Each row comes from the steps of one path. Every step used is in the known rows, and no mark comes twice. Write the path behind each row, first mark first.
Known rows
n-m: [-2.32 -1.15 -1.33  1.33  1.85 -1.55 -1.99  4.15  2.01  0.62  0.40 -3.37
 -3.53  1.99  0.16  2.17 -1.95 -2.65  2.38 -1.00  2.34 -0.87 -1.52  1.02]
r-c-k-b-n: [-0.66 -0.34 -3.23  2.17  0.01 -0.02 -1.95 -2.26  2.25 -1.59  1.15 -1.05
  2.14 -0.53 -0.59  2.94 -3.81  1.65  2.84 -0.88  5.32  0.88  0.64 -1.35]
r-c: [-3.09 -2.09 -2.13  1.16  2.11 -1.77 -0.80  4.62  3.98  0.17  1.47 -4.54
 -1.22  1.82 -0.19  1.56 -2.01 -0.26  2.16 -0.43  4.38 -0.28  2.18  0.02]
k-h-r-c: [-2.21 -1.21 -1.45 -0.79  3.50 -3.03 -1.79  1.67  1.54 -0.06  1.63 -1.76
 -0.01  0.58 -0.30  0.72 -2.31  1.31  1.52 -0.83  0.60  1.42  1.56  1.80]
k-b-n-m: [-0.50  0.19 -1.28  3.15  0.96  0.63 -3.95  0.26  0.69 -0.63  0.06  0.22
 -1.89  0.16  0.06  3.50 -4.81 -2.14  2.51 -1.48  4.14  0.31 -4.04  1.06]
p-m-n-b-k-h-r-c: [-2.39  0.19 -0.44 -2.56  0.13 -1.53 -1.07 -1.17 -1.50  0.45  0.94 -5.05
 -1.93 -1.50 -1.21  1.56 -0.83  1.56  0.49 -0.53  1.55  1.76 -1.50  4.17]
h-r-c: [-2.44 -1.58 -2.01  0.80  3.00 -2.79 -0.05  2.75  0.64  0.33  0.99 -5.76
 -1.37  1.01 -0.51  0.77 -0.39  0.37  1.97 -0.41  2.90  0.65  0.95  1.93]
n-b-k-h-r-c-w: [-1.62  0.01  0.18 -1.93  3.40 -1.53 -1.70 -0.38  0.01 -1.66  1.38 -4.15
  0.62 -0.22 -1.26  0.19 -3.83  3.71  2.06 -0.97 -2.41  2.18  1.58  2.06]
n-b-k: [-2.59  0.00 -1.57  2.28  2.59 -0.01 -2.32  0.80  0.76 -0.63  1.08 -6.18
 -2.06  0.24 -0.91  1.30 -0.97 -1.04  1.37 -0.13  0.74  0.95 -2.31  1.86]
k-h-r-c-w: [-1.62 -1.04 -0.84 -1.93  3.00 -3.36 -1.60  2.64  1.95 -0.29  1.44 -1.99
  0.66  1.10 -0.75 -0.22 -3.61  2.74  3.24 -1.16 -0.53  1.08  4.51  0.78]
n-b-k-h-r: [-1.66  0.97 -0.91  0.31  3.95 -1.35 -3.27 -1.96 -1.68 -0.74  1.18 -3.21
 -0.86 -0.97 -1.06  0.48 -1.11  0.50  0.83 -0.53 -2.94  2.65 -2.80  3.72]
b-k: [-2.28  0.06 -3.05  0.98  2.71 -0.16 -2.42  4.06  2.24  0.18  2.18 -5.72
 -0.75  0.27 -1.16  1.48 -0.86 -1.22  2.47 -0.07  1.93  0.60 -0.87  1.41]
h-r-c-k: [-1.83 -1.07 -3.22 -0.08  1.66 -3.01  0.93 -0.23  0.53 -0.41  1.05 -5.83
  0.28  0.39 -0.84  0.88  0.91  1.92  2.46 -0.34  1.61  0.77  1.80  0.42]
h-r-c-k-b: [-1.09 -0.54 -3.36  0.60  0.81 -2.45 -0.41 -2.52 -0.48 -0.07  1.07 -2.42
  1.83 -0.66 -0.13  1.80 -0.43  2.76  2.38 -0.39  4.37  1.46  1.59 -0.34]
m-p-k-b-n: [ 0.37  1.16 -0.72  1.78 -0.90  0.19 -2.92  2.03  1.22  0.68  1.94  2.19
 -0.59 -1.36 -2.06  1.05 -5.59 -1.93  3.19 -0.23  2.28  2.13 -3.58 -1.74]
p-m-n-b-k-h: [-2.66  0.74 -0.95 -1.09 -0.61 -0.65 -3.05 -0.32  0.59  0.99  1.08 -3.31
 -2.49 -0.99 -1.10  1.70 -1.24 -0.78  1.15 -0.42  1.57  0.80 -1.95  2.74]
k-b: [-1.92 -0.46 -2.68  2.77  1.23 -1.27 -3.41  1.62  1.80  0.97  1.02 -0.88
 -0.55  0.45  0.27  1.88 -2.59 -1.04  2.44 -0.28  5.07  0.76  0.30 -0.26]
h-r-c-k-b-n-m-f: [ 1.58  0.20 -1.22 -0.73  0.06 -0.92  0.49 -2.57 -3.41 -0.64 -0.46 -0.84
  0.31 -1.22 -1.46  2.73 -2.97  2.16  2.29 -1.23  2.75  1.21 -2.94  0.58]
c-k-b-n-m-f: [ 1.40  0.81 -1.88  0.47 -0.87  0.02 -1.64 -1.62 -1.19 -0.25 -0.23  0.97
 -0.28 -0.71 -1.38  2.94 -3.55 -0.27  2.88 -1.07  2.58  0.35 -3.43 -0.71]
n-b: [-2.98 -1.19 -1.11  3.29  2.03 -1.67 -1.94  0.78  1.46 -0.10  0.02 -4.33
 -3.28  1.56 -0.21  0.80 -0.94 -1.90  1.54 -0.45  1.30  0.13 -0.84  0.98]
p-k: [-1.85 -0.32 -1.94  1.30  1.57 -2.01 -1.40  3.03  3.04  0.72  1.48 -4.30
 -2.19  0.83 -1.14 -0.37 -1.14 -1.76  2.13 -0.49  1.19  0.45 -1.13 -0.47]
c-r: [-1.92 -1.54 -4.71  2.40  1.66 -1.69 -3.48  4.83  2.15  1.09  0.64 -1.79
 -1.78  1.24  0.23  1.50 -0.46 -0.38  3.16  0.39  2.54  0.45  1.53  0.55]
n-b-k-p: [-2.62 -0.01 -1.41  3.23  1.08 -0.17 -4.25 -0.13  0.64  0.19  1.47 -2.15
 -2.07 -0.16 -0.29  2.45 -1.59 -0.58  1.72 -0.34  0.29  1.66 -2.39  1.29]
p-m-f: [-0.89 -0.94 -1.78 -0.69 -0.56 -1.76 -0.22  7.39  0.85  3.18  0.02 -4.87
 -2.29  1.08 -0.81  1.77  1.05 -1.51  2.26  0.52  2.90 -0.27  1.22  0.46]
c-k-p-m: [-1.54 -0.58 -3.59  1.27 -2.72 -1.92 -2.51  2.41  1.97  2.34  0.98 -1.89
 -0.58  0.12  0.57  3.82  1.94  0.18  3.24  0.03  1.90  0.60  2.23 -1.39]

Which path is each row?
[ 0.78  1.39  1.31 -1.68  1.01 -1.37 -2.39  1.81 -1.00  0.13  1.54  2.27
 -2.44 -1.09 -2.40  0.56 -5.11 -1.69  2.51 -1.37 -4.49  2.24 -6.03  1.27] | b-n-m-p-k-h-r
[ 0.10  0.28 -3.04  1.64  0.83 -0.92 -1.11 -4.10 -0.92 -1.69  0.75 -2.03
  1.89 -1.38 -0.93  2.34 -2.00  2.45  2.73 -0.92  3.58  1.95 -0.56  0.52] | h-r-c-k-b-n
[-2.20 -1.43 -2.94 -1.30  1.22 -2.40 -1.62  0.49  4.59 -0.65  2.10 -0.62
  1.79  0.78 -0.40  1.45 -2.73  2.10  2.32 -0.85  1.46  0.36  3.48 -1.52] | r-c-k-h
[ 0.24  0.91 -0.70  2.29  0.55  0.38 -3.14 -0.50  0.95 -0.79  0.53  0.10
 -1.98 -0.64 -0.59  2.10 -4.88 -1.80  1.98 -1.77  2.58  0.89 -5.52 -0.09] | p-k-b-n-m
[-1.17  0.28 -2.08  1.99  0.74 -1.44 -2.66  0.70  2.15  0.92  1.57 -1.06
 -0.78 -0.27 -0.45  0.42 -2.79 -0.84  1.93 -0.52  3.46  1.25 -1.30 -1.47] | p-k-b
[-1.48 -0.24 -0.67  0.02 -0.09 -1.88 -1.01  5.90  2.76  1.94  2.43 -1.54
 -2.16  0.40 -2.00 -0.34 -2.65 -2.49  3.06  0.31  0.24  0.86 -1.23 -1.78] | m-p-k
[ 0.34  0.19  1.79 -2.67  0.91 -1.33 -1.16  2.34  0.27 -0.42  1.90  1.81
 -1.53 -0.76 -2.15  1.11 -6.27 -0.08  2.07 -1.47 -2.48  2.04 -4.62  0.74] | b-n-m-p-k-h-r-c
[-2.39  0.35 -1.07  0.67  3.15 -0.41 -4.01 -0.43  1.61 -0.83  1.57 -2.10
 -0.73 -0.18 -0.83  1.19 -2.84 -0.11  0.99 -0.57 -1.21  1.57 -1.70  1.82] | n-b-k-h
[-1.11 -0.34 -1.25  2.51  1.87 -0.02 -2.59  2.47  1.46 -0.86  0.06 -3.20
 -3.34  1.28 -0.58  2.54 -3.38 -2.91  2.63 -1.48  1.63 -0.52 -3.53  1.89] | b-n-m
[-1.86 -0.10 -1.94 -1.93  4.03 -1.43 -2.20  1.80  0.91 -0.54  2.67 -3.43
  1.26 -0.62 -1.11  1.05 -2.30  2.10  1.38 -0.63  0.10  2.08  0.12  2.72] | b-k-h-r-c
[-3.35  0.49 -1.35  2.50 -0.56 -0.82 -3.77 -2.29 -0.08  0.48  1.46 -1.57
 -3.83 -0.65 -1.32  1.35 -1.92 -1.38  2.13 -0.68  2.39  0.98 -3.47  2.22] | m-n-b-k-p
[ 0.47  0.75 -1.33  0.93 -1.96  0.36 -2.38  0.04  0.07 -0.10  1.06  2.92
 -0.18 -0.90 -1.21  3.71 -5.09 -1.30  3.98 -0.59  2.52  0.88 -3.34 -1.60] | c-k-b-n-m-p
[-0.84 -0.25  0.06  1.09  0.13  0.11 -2.17  5.60  1.13  0.38  0.96 -0.48
 -3.35  0.92 -1.58  2.72 -4.79 -3.73  3.53 -0.71  0.97 -0.05 -3.86  0.69] | b-n-m-p
[-1.99 -1.80 -3.13  0.19 -2.73 -1.81 -1.20  2.89  3.09  1.81  1.38 -2.55
  0.32  0.39  0.74  4.39  0.80  1.85  2.78 -0.07  3.75  0.33  3.72 -1.91] | r-c-k-p-m
[ 0.10 -0.47 -0.70 -0.16 -2.04  0.37 -1.20  0.80  1.24 -0.44  1.33  2.41
  0.56 -0.59 -0.96  4.31 -6.23  0.37  3.55 -0.81  4.31  0.66 -1.76 -2.21] | r-c-k-b-n-m-p
[-2.86  0.44 -1.48  0.51 -1.07 -0.33 -1.28  1.12 -0.24  1.10  0.52 -7.26
 -3.80 -0.59 -1.30  1.72  0.75 -1.79  1.52 -0.03  3.70  0.05 -2.28  2.74] | p-m-n-b-k
[-0.90 -0.66  1.56 -3.74  0.85 -2.88 -0.36  3.86  0.66  1.20  2.21  1.21
 -1.81 -0.14 -1.45  0.64 -4.99  0.25  1.72 -1.04 -2.08  1.74 -2.69 -0.18] | n-m-p-k-h-r-c
[-2.02 -1.07 -0.14  0.05  0.31 -1.42 -1.44  7.19  1.70  1.89  1.27 -0.52
 -3.58  1.58 -0.74  2.21 -3.40 -3.39  3.20 -0.18  1.65 -0.45 -1.94 -0.20] | n-m-p
[ 0.68  0.15 -0.65 -0.43 -1.12 -0.48 -0.31 -0.97 -2.00 -0.51  0.90  1.17
  0.41 -1.38 -1.22  3.58 -4.52  1.06  3.28 -0.78  2.53  1.65 -3.02 -0.34] | h-r-c-k-b-n-m-p
[ 0.17  0.72  1.14 -1.24  0.13 -0.38 -3.22  3.47  2.33  0.04  1.96  3.62
 -2.16 -0.39 -2.03  1.23 -6.90 -2.54  2.71 -1.37 -2.79  1.23 -4.98 -0.50] | b-n-m-p-k-h
[-1.88  0.10 -2.91  1.01 -0.74  0.15 -3.74  5.40  1.59  2.47  1.78 -3.49
 -0.92 -0.50  0.06  4.20  0.35 -0.59  2.49  0.25  2.41  1.34 -0.07  1.00] | b-k-p-m
[-2.18 -0.08 -1.22  2.20 -0.96  0.15 -3.67  1.98  0.18  1.59  0.92 -4.00
 -2.15 -0.58  0.31  4.10  0.63 -0.45  1.51  0.14  1.25  1.49 -1.57  1.37] | n-b-k-p-m
[-1.42 -0.51 -0.83 -1.73  2.90 -3.24 -1.10  0.75  1.87 -0.03  2.04 -2.10
 -0.18 -0.24 -1.01 -0.69 -2.32  1.66  1.12 -1.01 -1.07  2.03 -0.24  0.78] | p-k-h-r-c
[-0.40 -0.43 -2.94 -0.68 -3.15 -2.15 -1.10  3.62  0.34  3.31  0.61 -1.25
 -0.57 -0.05 -0.58  2.94  1.61  0.66  3.18  0.43  1.37  0.46  1.92 -1.70] | c-k-p-m-f
[-1.35 -1.14 -3.00 -0.09 -1.83 -2.84 -0.45  1.16 -0.16  1.83  0.86 -3.46
  0.11 -0.41  0.45  3.71  2.41  2.62  2.59 -0.08  2.04  1.45  2.76 -0.02] | h-r-c-k-p-m
